Each row comes from the steps of one walk. Every step used is in the known rows, and no mark comes twice. Write the walk behind each row, first mark first.
Known rows:
zufi -> pebe -> bifo: [ -9.6  -0.2  33.3  15.6   1.0   4.1  14.3 -11.7  13.4  -3.1 -20.3   8.4
   4.7   1.7 -15.0 -20.1  24.6 -13.2  -0.9  14.9  -4.5  -4.8]
kamab -> zufi -> pebe -> nefez -> vako: [  0.3  -8.3  41.6  18.1  -7.3   0.1  24.0  -8.5   1.0  -3.8 -11.0  -2.3
   8.0  11.2 -10.9 -12.7   1.0 -27.0   6.2  -9.0  -5.1 -10.4]
zufi -> pebe -> nefez -> vako: [ -3.8  -7.7  31.7  14.0   4.4  -2.6   5.9 -20.8  13.3 -13.4 -14.7   5.8
   9.0  17.3 -15.4 -19.0  17.1 -36.9   5.1  16.0  -4.5  -9.3]
kamab -> nefez -> nunis: [-13.0 -33.7  24.6  25.7   0.6 -15.4   4.9  20.3   7.1 -16.1 -13.6 -14.8
  14.4 -14.4 -13.6 -21.4 -16.8 -52.1   9.7  -7.9   0.9 -12.6]
pebe -> bifo -> kamab: [-20.0  -6.3  32.1  11.0   3.8  -6.6  19.2   4.6  12.9  -5.7 -12.8  -7.0
  10.2   0.1 -22.2 -19.0  36.5 -30.4  17.1   7.8  -3.0 -16.5]
zufi -> pebe -> bifo -> kamab -> nefez: [-15.9  -5.6  32.9  12.1   4.6   6.6  18.6  -4.2  18.8  -1.6 -17.8   9.0
   2.6  -9.3 -23.0 -21.6  20.5 -27.7   6.1  11.5  -7.3 -18.4]
zufi -> pebe -> nefez: [ -2.6  -3.8  33.0  11.2  -1.2   3.4  -7.0 -12.6  20.3 -11.0 -17.1  10.0
   4.7   0.7 -18.4 -18.3  14.8 -23.5   0.6  15.2 -12.6 -10.1]
nunis -> bifo -> kamab: [-14.9  -9.7  21.1  16.7   0.6  -8.2  17.4   7.6  -2.9  -9.6 -20.1   7.2
  -6.0  -7.8 -14.6 -36.9   7.0 -39.7  21.7  -4.7  -4.3 -15.8]
nunis -> bifo -> vako -> zufi -> pebe -> nefez: [  1.4  -9.6  28.5  24.4   4.0   3.6  14.0 -14.7  -5.9  -1.4 -23.1  15.9
   2.4  16.2 -22.7 -43.2  -5.1 -42.2  12.1   1.8   6.3 -12.7]
vako -> zufi -> pebe -> nefez -> nunis -> bifo: [-10.9 -10.9  35.1  23.8  -3.7   1.6  12.2 -14.1  -0.1   5.9 -25.4  10.7
  -2.1 -13.9 -24.1 -30.6  -6.5 -33.8   1.8   9.4 -18.3 -16.0]
nefez -> vako -> zufi -> pebe: [ -3.0 -17.0  26.0  27.9   8.6 -12.3  33.7 -13.4 -16.1 -15.9 -18.4   1.8
   5.1  21.7  -8.2 -13.5   2.1 -35.2   5.1   2.4  -4.8  -2.5]
kamab -> nefez -> vako -> zufi -> pebe: [ -2.8 -26.7  25.4  24.6   8.2  -7.2  19.7   4.6  -8.5 -22.9 -14.2   2.9
  10.9   8.2 -11.2 -19.2  -9.3 -52.9   4.0  -9.2   3.2 -10.6]
vako -> zufi -> pebe -> nefez: [ -1.9  -7.0  36.0  17.8  -1.2   3.4   3.5 -10.3   2.3  -7.1 -21.2  11.1
   2.1  -4.9 -22.3 -14.4   5.6 -22.1  -3.3   8.7 -20.5 -12.4]
bifo -> pebe -> nefez -> vako: [  8.0 -13.7  34.0   8.2   7.5 -18.2   3.4 -20.0  10.3 -21.2  -7.9  -2.5
  23.8  33.4 -25.3 -31.0  25.2 -44.7   9.5   7.6  -5.2  -1.9]
vako -> zufi -> pebe -> nefez -> nunis: [ -9.2 -13.3  36.1  22.7  -2.4  -1.3   8.9 -12.3   3.1   0.6 -23.4   4.2
   1.7 -10.4 -24.5 -17.6  -3.9 -27.5   0.4  11.7 -20.7 -12.9]
zufi -> pebe: [ -1.9  -5.8  27.0  19.2   0.6  -1.9   8.5  -6.2   6.2 -13.0 -21.1  11.4
  -2.8   1.9  -9.3 -13.1   5.7 -12.7  -0.8   7.9 -11.3  -0.5]
nefez -> nunis -> bifo -> vako: [-13.7 -25.9  22.5  34.3   2.5 -19.5  26.4  -1.5  -4.3   3.5 -21.5 -11.0
   7.9   7.2 -15.8 -39.9 -19.9 -48.2  21.8   0.5   9.9  -6.1]
pebe -> bifo -> vako: [ -4.0 -10.7  31.9  20.0   7.7  -6.1  18.1  -3.2   7.7  -7.9 -13.1  -8.4
  22.2  30.6 -20.1 -24.5  25.5 -31.6  13.7   7.3  19.3  -5.6]
vako -> zufi -> pebe -> bifo -> nunis: [-12.3 -11.5  31.4  22.3  -2.0   5.2  21.4  -9.9  -5.6   3.0 -29.4   3.2
  -6.6  -9.4 -19.5 -15.5  11.6 -17.4  -1.6  11.4 -20.1  -8.7]
vako -> zufi: [ -1.0 -15.4  29.0  24.3  -1.4  -8.7  10.6   7.7 -12.7 -18.5 -19.8   0.7
   3.9  -1.2 -14.2 -10.8   2.1 -22.3   3.5  -5.1 -14.1  -4.4]
vako -> zufi -> pebe -> bifo: [ -7.2  -4.5  36.0  21.3  -0.3   4.9  20.5 -10.2  -2.7  -1.1 -23.1  11.3
   2.1  -4.5 -18.7 -15.6  13.9 -14.1  -3.9   8.1 -13.7  -7.0]
nefez -> nunis -> bifo -> vako -> zufi: [-13.8 -27.6  24.0  36.7   2.5 -17.0  30.5  -1.4 -11.9   5.3 -23.5  -9.1
   6.3   4.2 -19.1 -38.4 -23.4 -48.1  19.6   0.2   5.1  -8.4]

Write each row's walk:
[-15.8  -0.7  33.1  13.1   4.1   2.8  22.7 -10.1  16.2   2.4 -19.3   8.6
  -1.5  -3.6 -21.4 -18.8  26.9 -17.6   7.8  16.4 -10.8 -13.5]	zufi -> pebe -> bifo -> kamab
[-27.1 -19.4  32.3  14.8   4.0  -7.7  21.4  11.5  16.4  -0.1 -11.9 -14.2
  14.4 -12.1 -26.0 -25.4  19.3 -47.5  18.7   5.2   0.8 -24.5]	pebe -> bifo -> kamab -> nefez -> nunis
[ -4.2 -17.2  32.6  16.2   4.2 -11.3   3.9  -8.9   1.0 -20.4  -9.0  -6.7
  19.9  21.3 -19.2 -17.8  17.9 -53.3  11.9   5.2  -1.5 -14.1]	pebe -> nefez -> vako -> zufi
[ -2.6 -11.2  34.6  22.7   7.0  -3.3  22.9  -4.5  -1.0  -3.9 -15.6  -5.1
  20.1  26.1 -24.5 -22.1  21.6 -30.4  11.4   6.5  11.3  -6.8]	pebe -> bifo -> vako -> zufi
[  0.9  -5.1  43.2  16.2 -11.1   4.8  12.4  -2.8   6.0  -1.8 -12.1   1.1
   4.7  -1.7 -13.9 -10.9  -0.5 -17.7   2.8 -10.1 -11.1 -11.9]	kamab -> zufi -> pebe -> nefez
[-17.6 -17.6  31.9  17.0  -4.7 -10.1  -2.9  -4.5  14.6  -2.1 -16.2  -8.7
  12.3  -8.4 -22.5 -37.4   3.7 -53.5  14.8   8.4  -2.2 -18.0]	pebe -> nefez -> nunis -> bifo
[  9.1 -15.5  36.9  10.8   7.3 -16.3   6.8 -21.7   2.9 -18.5 -10.4  -0.5
  22.1  29.7 -28.0 -30.1  20.6 -44.2   7.1   6.5 -10.1  -3.2]	bifo -> pebe -> nefez -> vako -> zufi
[ -9.6 -13.3  32.2  18.0  -4.1 -11.5  28.7  17.3  -2.5  -8.2 -10.3  -9.6
  -0.1  -6.3 -15.5  -7.8   1.9 -25.8  20.9 -17.2 -15.9 -16.6]	bifo -> kamab -> zufi
[  1.7 -15.1  23.4  28.9   4.5  -5.4  21.2  -2.4 -16.5  -8.3 -22.4   9.3
   3.9  17.0 -16.2 -39.9  -9.9 -40.2  16.3  -8.1   9.9  -5.8]	nunis -> bifo -> vako -> zufi
[-11.0 -35.0  25.1  32.7   3.8  -9.8  17.6  12.8  -5.3  -5.3 -18.6  -6.5
  11.2  -6.1 -19.8 -39.6 -30.8 -61.8  14.5 -11.1   9.0 -16.4]	kamab -> nefez -> nunis -> bifo -> vako -> zufi
[ -4.5 -15.5  30.0  12.6   4.5 -14.6  -0.8  -8.7   9.3 -24.7  -7.1  -9.2
  22.1  26.0 -15.2 -19.1  23.3 -53.3  14.2   6.7   5.6 -11.3]	pebe -> nefez -> vako
[  7.9 -14.4  31.0  25.9   8.2  -0.7  13.3 -13.3  -0.3  -7.1 -19.1   5.1
  10.7  26.5 -26.7 -19.9  -2.3 -31.1   8.6   8.7  -1.3 -10.1]	bifo -> vako -> zufi -> pebe -> nefez
[-15.7  -9.1  28.4  16.4  -1.7   5.2  17.1 -12.5  10.8   2.1 -26.1  -0.7
  -5.8  -4.4 -15.2 -18.7  22.4 -18.4   2.7  17.9 -12.9  -6.2]	zufi -> pebe -> bifo -> nunis
[  0.9 -21.3  30.9  30.9   7.5  -6.5  20.3 -14.1   0.9   2.0 -20.2  -3.6
  11.0  21.6 -27.9 -21.5 -11.1 -36.4  11.1  11.8  -2.9 -10.9]	bifo -> vako -> zufi -> pebe -> nefez -> nunis
[-12.6  -5.0  34.8  18.7   2.4   4.2  27.8  -8.9  -1.5   2.4 -22.9   9.4
  -2.7  -7.6 -24.3 -16.3  15.3 -18.5   2.3   9.8 -19.6 -14.9]	vako -> zufi -> pebe -> bifo -> kamab
[ -9.0 -13.0  30.7  22.8   1.5  -1.6  10.2 -21.0  16.7   7.1 -21.9   4.5
   5.2   5.7 -24.6 -35.1  -4.7 -40.0  10.9  17.4  -1.3 -13.8]	zufi -> pebe -> nefez -> nunis -> bifo -> vako
[-16.2  -9.7  30.8  14.7   8.9   1.0  29.2  -9.9  13.8  -2.8 -15.8   5.3
   5.5   3.7 -20.0 -22.6  21.3 -37.1   9.9  11.7  -1.2 -17.3]	zufi -> pebe -> bifo -> kamab -> nefez -> vako
[ -1.7  -9.1  30.5  24.7  -0.2  -0.4  15.7  -5.7  -7.2  -9.3 -24.3  11.1
  -4.2  -5.2 -14.7 -11.5  -1.9 -13.8  -2.9   3.3 -20.0  -4.5]	vako -> zufi -> pebe
[  8.6 -15.4  27.1  31.2   9.0  -3.5  23.5  -8.7  -9.0  -8.7 -21.9   5.2
   5.5  26.2 -21.1 -16.5  -8.9 -23.1   8.3   3.0  -0.5  -3.7]	bifo -> vako -> zufi -> pebe
[  1.6 -10.0  30.6  11.5   3.3 -10.8   8.3 -19.0   0.4 -13.2 -15.4   8.9
  12.7  20.9 -21.2 -51.8  15.9 -50.0  13.7   0.2   3.0  -5.9]	nunis -> bifo -> pebe -> nefez -> vako
[-19.9 -23.2  23.9  29.7  -3.5 -18.4  19.6   3.3  -1.9   0.0 -21.8  -8.8
   2.4 -11.5 -11.9 -36.5 -13.0 -43.4  16.6   0.5  -0.4  -6.6]	nefez -> nunis -> bifo
[  2.0  -6.7  37.7  22.2  -9.2   0.0  25.7   3.0  -5.0  -3.6 -15.5   1.6
  -0.4  -2.1  -6.5  -8.2  -7.3  -8.6   2.8 -15.5 -11.7  -3.3]	kamab -> zufi -> pebe
[-13.0  -9.3  29.1  18.9  -5.5  -4.7  29.4  10.7  -8.2  -2.2 -16.9   4.5
  -6.3 -10.3 -12.9 -33.1  -2.7 -35.5  22.6 -19.3  -5.1 -17.4]	nunis -> bifo -> kamab -> zufi
[  2.8 -10.7  32.3  13.7   2.5  -9.4  12.3 -20.0  -6.7 -10.1 -17.6  10.4
  11.3  17.8 -24.0 -50.5  11.2 -49.8  11.1  -1.0  -3.1  -6.3]	nunis -> bifo -> pebe -> nefez -> vako -> zufi
[-12.2 -22.1  25.9  26.3  -1.4 -21.7  21.5  -6.9  -1.6   2.0 -21.4  -6.4
   5.6  -3.5 -19.6 -44.7 -11.6 -40.9  14.0   1.6  -5.8  -2.4]	nefez -> nunis -> bifo -> pebe
[  0.8  -5.7  41.9  23.4  -5.1   4.1  35.8  -4.8  -0.3   6.7 -14.3  -1.9
   9.0  14.2 -14.5 -15.4   3.3 -13.2   6.4  -8.7   3.5  -6.3]	kamab -> zufi -> pebe -> bifo -> vako
[-21.7 -18.0  37.3  16.6  -7.8  -9.0  12.7   0.5  11.6   7.5 -13.2 -11.6
   8.7 -13.0 -25.9 -35.1  -2.1 -53.2  22.3  -1.9  -8.9 -26.9]	pebe -> nefez -> nunis -> bifo -> kamab -> zufi
[-27.5 -23.1  22.1  27.1  -0.6 -19.2  28.6   5.3   0.1   4.7 -21.4  -9.5
  -2.1 -15.0 -17.9 -35.4 -11.8 -47.8  24.0   2.1  -7.5 -16.6]	nefez -> nunis -> bifo -> kamab
[-12.9 -22.0  32.7  23.9  -0.3  -9.5   6.2  -8.4   5.4   2.7 -17.3  -9.0
  14.5   4.0 -28.7 -39.9  -5.4 -56.4  17.9   8.2   1.4 -19.2]	pebe -> nefez -> nunis -> bifo -> vako -> zufi
[ -2.8 -29.3  22.3  21.1   8.1 -14.5  10.7  13.5  -1.5 -32.6  -8.3  -8.1
  18.8  14.3  -6.7 -19.7  -1.8 -58.9  11.5 -12.9  13.5  -8.2]	kamab -> nefez -> vako
